Each row was made from one path, in order. Every step used is in the known rows, and no mark comes twice. Write each row's path.
Known rows
R Z H K L: [  5  10  -5 -15 -11 -18  -8   2   7  53  10 -27  20  25  11 -22  34  -1
   3   2  -9  19  40  41  18  -4 -20 -15   1 -16  45]
H Z U L: [ 15  42  16   6 -23  13   0   1 -14 -32  11 -15 -20 -45  16  70  -2  -4
  -2  17 -29 -48 -16 -26   6 -10  -5   5   7   9 -39]
U Z: [-30  -5 -14  22 -16 -25 -16 -21 -16 -32  15  22 -34  -1 -24  11  -6 -19
  37 -26  54   5  -4 -11 -19  -4 -18 -24 -21   7  -7]
R Z H U L: [ 37 -20 -28 -23 -18  -5  -3  12 -12  24 -33 -31   7  38  31 -29  15  18
 -12   2  34  16  -7 -17 -16 -17 -25 -22  -7   3  37]
R Z U: [  1 -13 -42 -11 -24   8  -7  26   0 -38 -41 -10 -23 -28 -23  58  -2   6
   0   5   7  24  12  -3   3   0  -8 -25 -27  15 -38]
L R: [ 24 -21   8  18  42 -12 -11 -11   3 -25 -25   6 -28   7   3 -27 -18 -10
  29 -28  -9  16  -3   1  17  -3   8 -20 -14  10 -19]
U Z H K L R: [-27  12  35   1  36  -8  -9 -35  -8  52  37  -2  22  18  19 -31  51 -19
  69  35   0  13  13  31  25   2  -6 -14  14 -33  45]
U L: [ 24   6  -2  10  -1 -15 -19  -7 -20 -23   4   4 -35  13  17 -17 -23 -15
 -12 -51   8 -11   0 -24 -24   7 -11  -2  -9  16  -2]
L U N: [ -1  -7   9 -24  -1  -3  -3  12  -9 -42  -9  13 -18   3 -40 -12 -46  49
 -27 -27  -6  -8   1 -16 -37  11  20  19  -1 -14 -22]
K Z H L R: [ 19 -10 -22  16  23 -21  49 -35  43  66 -37  17   1  54  31   3 -31 -31
   6 -21  -3   6 -16   6   8 -38  -9  16  23  -7  39]
R Z U L H K: [-22  -5 -21  -2 -23  65 -17  41 -29 -16  34 -20  29 -21  26  63  56  11
   5  35  31  -9   5   8  -3  31 -15 -30  26  10  -1]
H L R Z: [ 45  -3 -34 -17  16 -11 -14 -33  34  22 -50  34  -5  37  53  -5 -29  -9
  26 -17  -3  43   2  -5   4 -32   1 -10   3  18 -16]
U H Z: [ -1  41  37  36 -31  -4   4   0 -16 -11  40   5  -6 -54 -12  -6  -4  -3
 -24 -18 -19 -54 -21 -20   5 -14 -11  48 -17  16   5]
Z U N: [-24  -4   6   5  -6   2   2   0   0 -65   2  -6 -23 -34 -42  39 -50  32
 -42  13 -14  -8   1 -13  -6  18  36  18 -18  -4 -27]
L R Z: [ 37 -31 -22  -6  19  -6 -16  -1  -1 -14 -56   6 -24   7  30  14 -10  10
  33 -31   1  46   2  -6  17 -12 -20 -40 -26  20 -15]
H Z U: [ -7  27   5  21 -25  -2   7   5   5 -46   2 -16 -20 -58 -33  62  -5   0
   9  26 -22 -34 -16  -9  26 -16   6  -4  -2  -2 -46]
U Z H: [-37 -25 -10  24 -10 -32  -3 -19 -24  14  14  -9 -21  31 -35   0   4 -22
  21 -17  52 -13   2  -9   7 -15 -17  -1 -18  -5  43]
R Z: [ 20 -21 -40   1 -24 -16 -19   9  -1 -24 -33   1 -30   8  -2  16 -20   5
   2 -45  23  28  10  -9  -4  -9 -24 -35 -31  21 -12]
Z H: [ -3 -28  -6  30   3 -36   4   0  -6  16  -9 -28 -22  32 -45 -34 -15 -15
 -13 -32  12 -21  13   6  24  -6   8  13 -17   0  39]
Z H K L R: [  7   8  39   7  53 -12  -4 -15  15  51  18 -19  22  21  12 -65  31 -12
  30  22 -43   8  19  45  44   3  16   0  21 -36  37]
K L: [  8  39  13  13  -1 -34 -22  -8  25   0   1  22 -35   0 -15 -27 -20 -28
 -11 -44 -17  11  11   4   1  15   8 -13 -25 -17  -7]
U N: [ -6 -12  10  15   0 -22 -11 -16   0 -50  11   4 -30   1 -24  -4 -65  29
 -42 -35  -2  -2  -2 -16 -15   5  14  13 -19   1   4]
R Z H L: [ 20 -16 -44  -8 -20 -38   4 -21  22  63 -34  -1   0  67   9 -13 -29 -21
 -16 -20  18  10  23   1   6 -39  -1  20   1   7  43]
Z U: [-12  -4 -11  12  -3   4   2  17   4 -49 -11 -10 -25 -30 -50  19 -10  -9
  -1  10  -2  -5   5   2   6  11  23  -5 -14   1 -46]
K Z U L H: [-31  12 -27  30 -31  51  26  26  -8 -14   5   4 -17 -26  12 103  10 -20
 -32 -21  37 -36 -34 -24 -18  39 -29 -20   8  -1   7]
U H K: [-17   8  25  23   1  19   5  10 -24 -13  71  -6  22 -39 -24 -71  25   0
  -8  11  -4 -28   8  23 -22   9   6  39  12  16  -3]
R Z H: [ 10 -44 -32   2 -19 -28  -4  10 -12  25 -38 -30 -19  36 -13   4  -5   0
 -11 -37  21  12  19  -2  20 -20 -21  -7 -27   9  41]
H U N: [ -1  -3   7   3  -2  -9  -1  -7  20 -60  11   4  -7  -7 -30 -43 -48  54
 -33  13  17  18 -23 -11 -28   2  25 -11  -6 -12  -9]
U Z H L R: [-11 -10   0  10  30 -30   4 -58  12  56  -5  19   5  61  19 -20 -11 -38
  48  13  27   2  -6  -8  13 -36  11  17  13  -8  34]
Z U H K: [-32  16  22  11  -4  45  18  24 -23 -28  65 -14  34 -73 -41 -24  40   1
 -14  61 -20 -34   9  24  -9  20  24  45  11   9 -31]
K L Z H: [ -8  -7  50  14  -1 -46  -7  12  19  28  -1  -4  15  19  -9 -15   2 -26
 -52 -36 -25 -10 -18   1  45  18  -9  -7 -20   5  30]

Write each row's path
[-22  -3  33  -7 -12 -11  14 -12  41 -42  10  33  34 -12  -8  49 -60  12
 -76  35 -29 -11 -36 -20   1   6  39  27  13  23 -47] -> H L Z U N
[  1 -23 -10  14   4 -24   9   8  15   5  -7 -30   6  24 -47 -76   0   8
  -7  13  26   1 -10  11  10 -15  16  -5  -3 -15  23] -> Z H U
[-74  -4  -8  27 -30  55  44  22   5 -43  57  -7  27 -48 -24  95   0  40
 -36  41  32 -22 -22  24 -14  39  -6 -14  33 -16   9] -> L H K Z U N
[  4 -38 -30  -1 -14 -10   2  10 -14  24   5 -42  22  28 -10 -17  26  13
  16   8  19  10  31  33  15 -22 -19 -13   7   3  33] -> R Z H K
[-32 -26 -11 -15  -8 -10   2   4 -32  21  -4  -2  -6  32 -51 -12  22  -3
  36 -11  43 -18   7  -7 -21  -8 -13   7   3 -19  16] -> L U Z H
[ 27  -8   7 -14  22 -21 -14  -8  13  62 -59  -7  -8  34  37  -5   5 -10
  14 -24 -27  38  19   0  45  -6 -13 -16 -31 -17  47] -> K L R Z H
[ 24  26  31   6  41 -18 -23 -18  27   5 -24  27 -28   1  21 -34 -16 -23
  18 -31 -38  26   2   2  22  17  11 -21 -21 -16  -8] -> K L R
[-15  -7 -28   0 -28  49 -24  36 -24 -15 -13 -10  -7 -10  23  84  18  -5
 -23  -8  37 -12  -5 -28   5  33 -17 -26 -10  12   4] -> R Z U L H
[ 39 -37  -5 -21  31  14  -6  -2 -34  42  -7 -37  30  41  72 -13  38  16
  34  12 -10  17  21  16  18 -13 -28 -12  22  10  41] -> U L R Z H K
[-27   1 -20  10 -18 -10 -10 -13   4 -44  15  18 -10 -11 -29 -31  10   6
  43  22  72  23 -29  -9 -34 -13  -7 -47  -6  -5 -23] -> H U Z
[ 15  32  34   1  45   0 -17 -17  19   6  23  11   7 -10  26 -52  23  -5
  46  15 -37  28  11  37  18  15  16 -24  15 -24 -13] -> H K L R
[  3   3 -39  20 -21 -37  51 -27  39  63 -15  12  -7  53   0   8 -40 -36
 -26 -35  20 -12  -7   6 -15 -36 -13  25  21  -3  46] -> K Z H L
[-22  -3 -19 -15 -10   3 -14   3 -25 -27  -2  30 -23   0 -38   0  12  -1
  51 -22  44   3  -3 -16 -43   3 -12 -20  -3  -6 -32] -> L U Z
[ -6  19 -28  -4 -19  40  43  15  -9 -29  28 -11  12 -45  20  66  27   0
   7  28   4 -11  -7  18 -43  11 -32 -19  36   4 -32] -> H K Z U L
[ 30  12  -6  -2  -2  -1 -13  -2   2 -31   5   2  -9   4  13 -55  -5   9
  -3  -3  25   7 -23 -18 -38   2   1 -25   4   0 -21] -> H U L
[-46  25  20  11  -7 -21  -7 -25  -7  45  62  -8  16  18 -12 -26  46 -25
  38  25  18  -6  24  33   2   4 -10  -7  10 -31  45] -> U Z H K L
[ 11 -43  37  13  -1 -29  -3  16 -22  11   4 -23  17  35  25  -5   1 -20
 -52 -40  -4 -36 -26 -23  19  12 -25   6  -3  35  27] -> U L Z H
[ -1  30 -23 -19 -32  25   8   1  12  20  -7  26  20 -29   5  18  -5 -16
 -41  24  -5  -9   7 -15 -19 -14  17  59  -8  21 -23] -> R Z U H L
[-37  20  66 -16  -2  11   1  11  20 -50  55   5  50 -58  -3  39   3  35
 -56  57 -57  -2 -19  18  15  44  22  -5  13  -2 -40] -> H K L Z U N
[-23  11  19  15  -7  26  11  23 -18 -28  15  -2  -3 -65 -44  -6   7 -10
 -39  15 -12 -34  -1 -10  -8  19  21  54 -24  12 -27] -> Z U H
[  0   0   5 -27   4 -21  14 -16  19  44  -5  11  14  65 -27 -42 -56  30
 -47  -5 -15 -25   8  -8 -25 -15  48  74  26 -27  26] -> Z H L U N
[  1  44  21   7   5 -15 -16  -9  20  -2  46   5   2 -11  -9 -50  17  -9
  14   0 -21  12  22  39  -6  18   9 -19  10 -19  -9] -> H K L
[-13  27 -24 -26 -15  -6  -6 -26  11  14   5  55  -6  29 -13 -15  -9 -20
  44  -4  41  -1  -1 -13 -61 -21   9   6  27  -8 -36] -> H L U Z
[-12 -16 -22 -24 -26  10  -3  10  -4 -56 -32  -7 -16 -31 -18  79 -39  47
 -40  13  -5  18  10 -21  -5   7   6  -6 -29   6 -21] -> R Z U N
[ 20  24 -20 -23   0 -11   1  -6  29  12 -11  38  -7  33 -20 -52 -26  -9
   8 -19  -1  -4   3   2 -41 -17  32  22  32  -4 -46] -> H L U
[ 57 -18 -15 -18  18   4 -27  -8 -23  -6 -49   7 -22  19  77  20  -6   7
  24 -40  -6  34   0 -28  -3  -6 -32 -31 -15  26  -6] -> U L R Z
[  2 -37  40   8   5 -11   5  17 -23  12  53 -33  56  26  29 -23  36  -7
 -27   2  -4 -32 -14   8  16   8 -21   0  31  31  21] -> U L Z H K
[ -8  16  22 -17   0  44   9  36 -31  -4  56   9  35 -39 -36 -78  45  22
   7  19 -11 -34   8  24 -44  15  10  47  30   1 -28] -> L U H K
[ 45 -38 -11 -18  24  -5 -10  -1 -30  40 -53 -24  -9  52  67   8   3  -1
  10 -33  -4  16  11 -24  24 -15 -30  -6 -14  15  45] -> U L R Z H
[ -2  -8   8 -19  17  67  11  25 -27 -12   9 -12  45 -66  21  10  57  23
  24  72 -28  11   6  17  12   8   2  17   4  16 -31] -> L R Z U H K
[ 22  19  -3 -30  16  17 -17   9  24  -3 -61  13 -16 -29  31  50  13  -2
  23  17 -42  50  10  -2  34  16   4 -34 -31 -12 -36] -> K L R Z U
[ 19 -48 -14  -7  29   1   1   2 -13  31 -17 -36  28  27  23 -21  34  18
  46  19  -6  26  22  35  39 -23 -18 -22  13   4  31] -> L R Z H K
[ 11  12 -12 -54 -14   3  -4  32  -4  62  -5 -17  32  23  -3 -34  54  19
  19  11 -23  17  41  37  -6   3 -13  -7  18 -29  22] -> R Z H K L U
[ 22  -1  13  -7  42  25  -6   0 -12 -30 -26  -4 -19 -22  32  24   0 -11
  17  13 -29  -3  -7 -20   8  15  18  -1  -1   9 -40] -> Z U L R
[-52  22  31  39 -29  28  -3   7  -2 -49  40  -9  -5 -54 -28  99 -24  35
 -39  30   1 -55 -36 -24  34  16  18  11   0 -16   4] -> L H Z U N
[ -2  32  -1   1   7  41  57 -13  30  27  -9  44  16 -46  22  34 -10 -25
 -22  30 -27 -12 -31  -9 -20  -8   8  53  15   6 -24] -> K Z U H L R
[  7  37  28 -27  13  38  -5  18  -4  15 -28  18   9 -63  34  24  28  -6
 -15  22 -53  21   4 -15  20  27   1  23 -39   0 -13] -> K L R Z U H
[ 29  10  -2  10  40 -21  -5 -38  41  14 -21  38 -16  33  23 -45 -39 -26
  27 -11 -12  17 -10   0   7 -22  33  11  16   4 -21] -> H L R
